Every row comes from one small tree of marks. The marks that hang from a mark follow it in brackets, in alphabetical order. Every link used is in the known rows. Which tree was each row made from?
Known rows:
N[C J[D]]: 0.05 -0.43 -0.98 3.53 -1.05 -2.00 -0.32 -0.91 -1.55 -0.23 -0.77 1.42
 -0.13 1.04 -0.46 0.62 -0.03
N[C J[D[S]]]: 0.21 -0.74 -0.96 2.76 -0.08 -1.78 0.12 -0.70 -0.40 -0.22 -0.49 1.27
 -0.37 0.74 0.02 0.61 -0.39
D[H R S]: -0.33 -1.09 -2.11 -0.90 0.07 0.56 2.56 0.75 0.87 0.17 0.28 1.12 0.11
 -0.47 -0.46 -1.81 -0.98
R[S]: -0.54 -0.10 -1.52 0.25 -0.08 -1.53 0.81 0.12 -0.74 -0.53 1.15 1.28 0.40
 -0.74 0.51 -0.74 -0.38
D[R[H[J[C]]] S]: -0.12 0.71 -1.95 0.41 -0.24 1.98 2.40 0.36 1.01 0.15 1.46 0.49 2.38
 -0.21 -1.67 -2.18 -0.96
S[J]: -0.92 0.17 -0.41 -0.44 -1.82 -0.62 0.46 1.13 -0.79 -0.90 -0.01 1.81
 -0.33 -0.33 0.88 0.07 -0.55
N[C J[D R[H S]]]: 0.23 0.01 -1.92 4.26 0.41 -2.42 0.08 -0.81 -2.45 0.16 3.35 3.00 1.93
 0.28 -1.26 0.16 0.29
J[C D R[H[S]]]: 1.18 0.58 -3.04 5.62 -1.83 1.73 0.81 -0.83 -0.95 -0.47 1.96 2.38 3.74
 0.13 -0.60 0.71 -0.94
N[J]: -0.92 0.52 -0.48 1.02 -1.40 -1.44 -0.04 -0.13 -0.82 -0.82 -0.68 -0.25
 -0.34 0.45 0.06 0.17 -0.16
J[C]: 0.23 0.17 -1.27 2.48 -1.67 -0.69 0.63 -0.38 -1.23 -0.11 -0.13 2.16 1.79
 1.07 -0.11 -0.28 -0.53
D[H[J[R]] S]: 0.36 -0.20 -1.28 -0.47 -0.34 0.97 1.26 -0.43 0.58 -1.19 0.96 0.94 0.32
 -2.31 -0.14 0.43 -1.22
R[H[S[J]]]: -1.37 1.13 -1.08 0.14 -1.44 1.54 1.53 1.99 -0.47 -1.31 0.74 -0.37 -0.51
 -0.58 0.73 -0.02 -1.06
D[R S[J[C]]]: -0.20 -0.69 -1.60 -0.10 -1.23 -0.44 1.86 1.49 0.72 0.39 0.69 3.24 1.73
 0.14 0.19 -1.64 -1.11
J[C D R[H S]]: 1.08 -0.19 -3.02 5.05 -0.46 -0.73 0.64 -0.96 -1.95 0.06 3.81 4.87 4.44
 0.17 -1.01 -0.11 -0.21
N[C J[D R]]: 0.74 -0.18 -1.34 4.17 -1.31 -2.09 -0.75 -1.44 -1.71 -0.10 0.69 2.89 1.39
 0.53 -0.66 1.19 -0.03
D[R S]: -0.25 -0.17 -1.75 -0.90 -0.28 0.60 1.81 0.55 1.26 0.28 0.40 0.82 0.91
 -0.46 -0.08 -1.79 -0.95
R[H[J[C] S]]: -0.32 1.59 -1.79 2.12 -1.40 2.19 1.79 0.20 -0.11 -1.18 0.42 -1.43 1.10
 -0.48 -0.64 -0.23 -1.31
H[J S]: -0.55 1.17 -1.35 -0.23 -1.63 1.73 1.04 0.05 1.11 -1.81 -0.94 -2.54 -0.78
 -2.05 0.53 0.25 -1.51

Write each row's tree:
0.14 -1.11 -3.42 4.27 -2.07 0.00 1.90 0.06 0.24 -0.32 -0.64 0.91 1.06
 0.53 -0.98 -0.64 -1.00 | N[J[C D[H[S] R]]]
0.97 -1.49 -2.19 4.01 -2.50 -0.90 0.48 -0.14 -1.79 -0.42 1.30 5.96 2.39
 0.13 -0.17 1.04 -0.64 | S[J[C D[H] R]]
-0.22 1.12 -0.57 2.90 -0.46 -1.37 0.22 -0.45 -2.50 0.23 1.91 1.64 1.26
 1.14 -1.31 0.16 0.15 | N[C J[R[H]]]
0.45 0.44 -2.21 3.28 -0.11 -1.07 1.08 -0.16 -2.06 0.32 3.94 3.80 3.94
 0.21 -0.82 -0.80 -0.14 | J[C R[H S]]
1.69 -1.61 -2.58 4.24 -0.87 -0.10 0.90 -1.11 -0.64 -0.08 1.23 4.75 2.93
 0.02 -0.26 0.78 -0.97 | J[C D[H S] R]
0.40 0.87 -2.50 3.92 -1.78 2.59 1.35 -0.68 0.04 -1.35 0.23 -0.50 1.65
 -0.53 -0.74 0.26 -1.28 | R[H[J[C D] S]]
0.41 -1.21 -1.82 2.02 -2.08 -0.35 0.28 0.19 -1.33 -1.03 1.18 4.64 0.93
 -0.93 0.18 1.24 -0.64 | S[J[D[H] R]]
-0.51 0.95 -0.77 0.67 -1.54 0.32 0.57 0.88 -1.60 -0.68 2.58 3.00 1.56
 -0.27 -0.13 0.27 -0.29 | S[J[R[H]]]
1.07 -0.22 -1.99 5.41 -2.38 -1.68 -0.81 -1.64 -1.39 -0.30 0.78 3.63 3.35
 0.70 -0.65 1.14 -0.13 | N[J[C D R]]
1.66 -0.27 -2.13 3.20 -1.38 0.61 0.22 -1.72 0.64 -0.68 1.09 3.10 3.29
 -1.36 -0.31 0.93 -1.18 | H[J[C D[S] R]]
0.26 -0.42 -1.67 4.66 -2.15 -1.57 -0.44 -1.15 -1.17 -0.45 -0.66 2.16
 1.82 1.28 -0.48 0.53 -0.20 | N[J[C D]]
-0.04 1.48 -1.90 1.91 -1.04 1.89 1.10 0.24 -0.58 -0.86 2.05 0.03 1.66
 -0.81 -0.08 0.36 -0.82 | J[R[H[S]]]
-0.52 -0.53 -1.39 1.00 -1.02 -2.62 0.85 1.19 -1.31 -0.32 1.48 3.72 1.22
 0.03 0.77 -0.75 -0.50 | R[S[J[C]]]
0.91 -2.02 -3.15 2.84 -0.64 0.44 2.21 -0.17 0.42 0.44 0.39 3.51 2.11
 0.54 -0.91 -1.27 -1.01 | J[C D[H R S]]
1.61 -0.40 -2.47 4.94 -2.19 -0.41 -0.25 -1.69 -1.30 -0.07 1.21 4.47 3.95
 0.41 -0.53 0.88 -0.53 | J[C D R]
0.27 0.09 -2.54 3.41 -0.37 0.07 1.08 -0.78 -0.99 -0.78 1.99 1.85 2.33
 -0.58 -1.18 -0.67 -0.47 | R[H[J[C D]] S]
0.73 -0.79 -2.91 3.61 -1.98 0.07 1.00 -0.72 -0.26 0.60 0.16 3.33 3.16
 0.97 -1.11 -1.24 -0.67 | J[C D[R]]
